Each row was made from one small tree. The marks that hang from a mark follow it in brackets, in the order of their numbers. Every link used is in the known rows. Write each row's tree.
(in the rows, 128 means zero)
Known rows:
j336{j843 j931{j488}}: [165  74 100 147 131 131 172 143 138 146 128 137 142 136 124  78 123  93
  93 132 174 145 132 119  96 149 169 107 148 156  97 144 128 133 115]
j488{j471 j637{j53} j931}: [188 149 137 149 146  63  53 117 143 145 149  89 101 149 130 174 158 124
 104 147 149 136 118 119 101 169 171 145 174 135 115 178 125 119  94]
j77{j190 j797}: [170 117 111 139 125 185 124  91 150 143 178 137 156 137 138 121 137 192
 118 130 134 121 125 125  98 106 139 143 112 116 119 143  99  93 120]
j797{j77{j190}}: [164 114 113 142 134 136 156  92 168 128 167 127 149 112 145 135 135 152
  75 114 142  84 132 131  97  86  99 116 108 136 108 166 112 102 188]
j190{j77{j797}}: [167 124 110 138 117 132 151 109 133 138 186 112 154 132 133 132 140 196
  78 139 133 140 142 110 107  89 182 136 121 117  97 128 106  92  65]
j488{j637 j931}: [162 135 135 138 132  85 105 128 132 142 138 106 120 149 129 174 152 137
 110 140 136 134 112 124 119 138 145 137 206 113 103 173 130 113 112]
j637{j53 j488 j797}: [121 132 109 139 141 121 125 166 136 127 148 122 130  86 141 209 121 159
 101 112 145 130 126 124  86 217 189  94 104 157  87 192 149 129  86]
j931{j488{j471 j637{j53}}}: [202 129 109 163 145  66  82 142 169 148 146  93 120 141 121 101 151 107
  67 143 153 151 116 126 105 162 197 137 141 157 128 140 134 122  78]
j488{j471 j637{j797{j77}} j931}: [197 166 140 154 179  66  86 132 148 131 139  99 120 158 133 187 146 121
  84 129 118 111 141 134  80 122 102 110 186 131  99 190 126  93 105]
j488{j637{j797} j931}: [149 152 135 143 156 109 113 156 119 143 132 118 123 157 131 189 141 142
 113 131 124 133 120 128  94 158 130 128 208 124  92 192 136 116  88]
j686{j843{j336}}: [158 111 105 154 140 174 132 164 140 149 162 136 151  75 135 141 128 189
 123 131 141 125 116 143 136 152 141 145 108 111 100 166 121 124 164]
j931{j488{j471 j637{j53 j797}}}: [194 145 108 170 167  95  87 165 164 146 138 105 124 144 123 121 140 115
  68 134 140 154 121 130  83 178 177 125 140 167 110 158 141 124  54]
j336{j843{j214}}: [120  80 101 130 130 144 123 152 135 121 125 135 142 147 128 156 133  90
 134 115 161 146  82 130 112 197 145 134 136 137 105 164 132 127 153]
j336{j843{j214} j931{j488{j471}}}: [170  78  91 146 142 120 118 151 150 134 134 130 142 173 121 118 139  67
 120 125 178 147 127 131  80 190 170 118 129 159  88 152 130 113  85]
j190{j77}: [143 123 105 141 123 109 151 147 115 125 170 111 153 118 134 137 142 179
  57 130 147 129 135 112 111 101 171 128 112 130 102 147 120 120 105]
j931{j488}: [154  96 106 155 129 110 148 124 151 141 149 116 141 131 127  86 134 129
  71 130 132 125 124 123 110 158 179 122 122 141 121 139 133 116 114]
j53{j637{j488{j931} j797{j77}}}: [146 141 133 140 141 112  99 165 169 115 177 109 141 110 136 241 130 169
  84 114 109  88 151 123  97 199 160  69 162 141  86 214 150 105  90]
j214{j843{j336{j931{j488}}}}: [180  89 109 147 140 150 171 188 125 160 141 151 158 121 137  99 121 138
  87 140 176 129 128 124 104 182 188 122 109 130  82 117 127 127  91]
j637{j53 j488{j471} j797}: [150 152 112 147 159 103  72 158 130 119 144 109 125 107 139 196 129 162
 106 116 148 133 140 133  80 227 180  98  90 158 104 187 140 122  67]
j214{j843{j336{j931{j488}} j686}}: [208  80 112 154 134 138 167 172 135 155 153 152 145 131 133 114 134 135
 101 159 166 129 126  97 106 216 183 121 114 124  76 110 129 144 127]
j336{j843{j214} j931{j488{j637}}}: [167  84  94 137 124 116 155 183 173 148 124 131 146 170 118 138 142  50
 121 130 182 168 104 126 101 145 166 129 188 150  77 156 143 126 103]
j637{j488{j471}}: [152 138 115 142 142  95  86 158 119 110 138 109 138 126 133 153 140 172
 113 120 143 128 138 141 103 170 171 106 102 134 126 158 129 108  89]
j488{j637}: [162 130 118 137 133 106 131 156 138 136 134 116 138 137 127 137 142 136
 104 135 143 157 112 129 126 105 139 138 161 119 112 153 126 122 126]
j843{j214}: [122  96 107 129 121 128 133 124 137 129 154 116 141 146 126 182 134 118
 116 118 142 136 107 126 108 176 162 137 120 133 107 173 133 106 136]
j797{j77}: [157 107 121 142 134 102 167  96 150 126 156 111 138 111 137 129 126 130
  64 123 133 108 131 123 112 105 124 109 124 135 112 164 125 108 169]
j53{j637}: [152 112 115 139 119 151 102 154 144 123 179 112 146 126 120 130 130 166
  83 134 131 136 125 118 125 157 168 123 134 129 121 159 128 123 105]
j53{j637{j488 j797}}: [132 139 113 137 135 161  97 216 136 109 166 123 157 115 126 200 125 188
 102 114 124 135 143 129 106 198 177  91 123 139  88 188 151 123  59]
j686{j843{j214 j336{j931{j488}}}}: [160  82  84 150 124 165 171 169 171 169 176 132 159 104 129 166 126 140
 129 130 159 128 135 144 107 176 178 138 120 135  58 179 137 107 121]
j686{j843}: [150 116 109 148 131 146 133 123 120 136 174 123 141 101 129 137 128 180
 110 126 137 121 124 144 133 127 143 142 113 143 118 165 128 106 147]
j686{j843{j214 j336{j931}}}: [149  97  95 136 126 175 153 155 146 156 176 135 156 101 132 205 126 154
 153 127 163 132 129 143 113 147 153 145 119 117  63 197 125 113 136]
j488{j471 j637 j931}: [184 151 140 146 153  69  62 135 126 134 138  99 115 167 126 160 160 138
 112 141 135 135 126 131 106 140 142 140 188 115 122 166 122 105  90]
j637{j53 j488{j471}}: [156 133 114 142 136  83  78 138 142 121 155  99 123 102 136 172 139 151
 106 125 158 128 131 131 102 207 196 109  84 150 125 170 137 121  88]

Which tree is each row?
[137 136 132 143 142  70 121 113 170 133 162 108 119  91 149 246 129 134
  83 112 131  86 136 121  78 213 172  80 139 158  87 223 150 111 111] | j637{j53 j488{j931} j797{j77}}
[158 156 135 150 165  75  93 131 140 114 143 107 126 127 143 210 141 153
  94 111 119  82 158 139  72 193 131  77 138 145  93 201 135  88  89] | j637{j488{j471 j931} j797{j77}}
[198  91 119 139 138 146 156 162 105 145 151 150 139 125 136 158 131 156
 130 155 168 134 127  99 104 191 155 130 112 114  80 130 120 147 145] | j214{j843{j336{j931} j686}}
[163 144 130 140 131  92  29 171 136 111 173  92 130 139 125 193 153 185
 112 131 130 106 148 127 111 221 200 102 146 128 115 183 134 104  47] | j53{j637{j488{j471 j931}}}
[144 131 116 141 143  96 144 136 169 125 155 113 136  76 147 215 117 137
  79 109 139 108 136 125  87 183 159  77 106 164  93 202 150 119 126] | j637{j53 j488 j797{j77}}
[160  67 103 129 122 134 153 119 143 130 147 139 132 161 123 195 137  78
 155 134 175 155 113  95  97 185 140 120 146 144  77 171 133 145 167] | j336{j843{j214 j686} j931}
[167  55  92 143 119 119 167 130 167 138 147 138 133 165 116 148 140  57
 132 138 169 147 115  98  91 218 167 111 150 154  79 154 141 136 143] | j336{j843{j214 j686} j931{j488}}
[179 149 118 145 161 142 150 146 167 129 149 134 157 128 142 164 136 151
  83 114 130 109 130 137  87  73  73 116 148 136  84 186 124 113 154] | j488{j637{j797{j77{j190}}}}
[200 133 111 161 151  78  97 168 153 137 137 101 135 163 118  80 153 123
  80 139 138 147 125 135 110 126 166 130 148 135 120 132 127 110  82] | j931{j488{j471 j637}}
[178  68  92 149 115 125 179 140 183 158 170 132 138 144 126 176 139  90
 127 149 150 141 135 101  84 225 182 120 126 121  65 164 135 137 133] | j843{j214 j336{j931{j488}} j686}
[183 154 119 146 156 124  74 190 159  99 173 103 155 120 130 190 126 176
  73 109 116 109 163 137  95 172 146  72 108 146  99 194 139 107  83] | j53{j637{j488{j471} j797{j77}}}
[133 139 134 140 147  86 132 136 147 122 147 118 131 116 147 226 132 149
  92 111 120  83 146 131  82 186 139  75 153 142  87 210 144 100 114] | j637{j488{j931} j797{j77}}
[132  76 101 123 125 140 155 138 135 135 135 137 144 146 130 175 124  80
 137 120 186 154 113 123  98 158 146 125 146 147  73 173 129 123 130] | j336{j843{j214} j931}
[141 157 130 146 165  94  65 163 109 118 136 112 125 142 136 213 142 169
 123 115 127 109 147 136  74 224 163  98 136 139  94 192 133 101  61] | j637{j488{j471 j931} j797}
[193 109 105 154 143  94 138 119 130 144 159 108 130 159 123  84 132 123
  72 139 158 138 164 124  83 120 177 113 119 148 106 147 124 106  67] | j336{j931{j488{j471}}}
[209 160 126 152 176  85 103 135 162 131 146  99 124 126 137 171 134 113
  70 125 138 137 129 127  87 120 119 113 136 153  98 189 133 123 109] | j488{j471 j637{j53 j797{j77}}}
[181 166 135 155 169  85  53 135 133 143 141 102 104 152 132 198 149 129
  94 137 138 139 126 121  81 181 157 130 179 142  99 190 133 121  68] | j488{j471 j637{j53 j797} j931}
[126 124 127 135 118  71  92 115 147 137 158 102 111  97 143 214 142 156
 108 129 150 107 122 116 104 226 212 109 146 144 105 196 143 118  96] | j637{j53 j488{j931}}
[152 162 129 146 155 124  29 192 122 109 163 105 133 144 125 217 141 189
 115 122 120 110 154 129  87 246 178  90 148 135  94 201 142 105  29] | j53{j637{j488{j471 j931} j797}}
[178 113 109 156 124  84 126 138 175 153 146 103 128 121 124 102 143 104
  67 142 149 149 107 118 116 163 199 133 154 152 117 148 143 133 102] | j931{j488{j637{j53}}}
[146  72 103 139 126 128 124 135 143 119 142 139 131 154 122 177 145  78
 154 130 150 147  86 104 110 237 139 132 138 137 111 161 136 144 182] | j336{j843{j214 j686}}
[164 128 120 147 146 155 134 148 166 119 183 116 152 116 128 162 116 152
  56 117 112 114 143 120 104 130 127  92 131 143  97 188 139 115 122] | j53{j637{j797{j77}}}
[169  85 103 134 119 141 164 131 150 147 167 131 137 133 129 215 136 116
 149 144 153 148 136  99  89 192 150 127 129 104  69 174 130 141 152] | j843{j214 j336{j931} j686}
[206 111  96 169 152 140 132 164 151 161 172 123 146 108 130 103 130 163
 103 140 161 124 159 148 105 134 166 129 102 132  85 153 119 113  98] | j686{j843{j336{j931{j488{j471}}}}}
[184  81 112 138 130 126 164 116 123 134 142 138 125 140 124 142 132 105
 134 145 171 150 129  92 103 152 137 110 149 136  99 151 128 153 171] | j336{j843{j686} j931}
[185  98 123 147 142 147 126 173 112 134 141 152 142 118 138 143 138 157
 124 147 147 129  99 105 126 232 156 138 105 107 106 117 122 148 162] | j214{j843{j336 j686}}
[149 141 129 143 134  58  53 116 138 126 154  93 106 116 138 211 151 149
 113 130 152 108 132 125  92 243 206 113 121 148 116 185 136 112  79] | j637{j53 j488{j471 j931}}
[181 166 137 152 174  94  71 153 114 131 128 110 117 175 127 185 149 146
 111 132 127 136 131 130  84 158 130 127 195 129 107 183 129 107  63] | j488{j471 j637{j797} j931}
[203 110 113 143 140 135 154 223 136 163 127 141 161 135 132 112 133 129
 104 148 177 155 120 128 116 150 179 133 148 118  64 116 129 131  77] | j214{j843{j336{j931{j488{j637}}}}}
[139  62  90 139 125 128 163 152 152 143 135 137 149 155 124 124 130  60
 113 123 179 149 114 123  91 175 179 118 149 158  87 160 139 125 113] | j336{j843{j214} j931{j488}}
[203 158 127 153 179  92 118 154 145 123 135 109 138 149 130 147 137 130
  72 123 126 133 136 139  90  91  90 110 146 138 102 178 128 106 115] | j488{j471 j637{j797{j77}}}
[133 143 127 141 148 119 124 142 163 121 160 131 146 113 155 227 139 174
  99 102 127  60 146 134  67 169 109  82 136 145  81 212 134  96 136] | j637{j488{j931} j797{j77{j190}}}
[126 141 128 137 134 140  75 196 138 118 168 118 141 123 129 224 135 194
 109 120 118 108 146 124  97 234 183  90 169 133  87 208 151 114  50] | j53{j637{j488{j931} j797}}
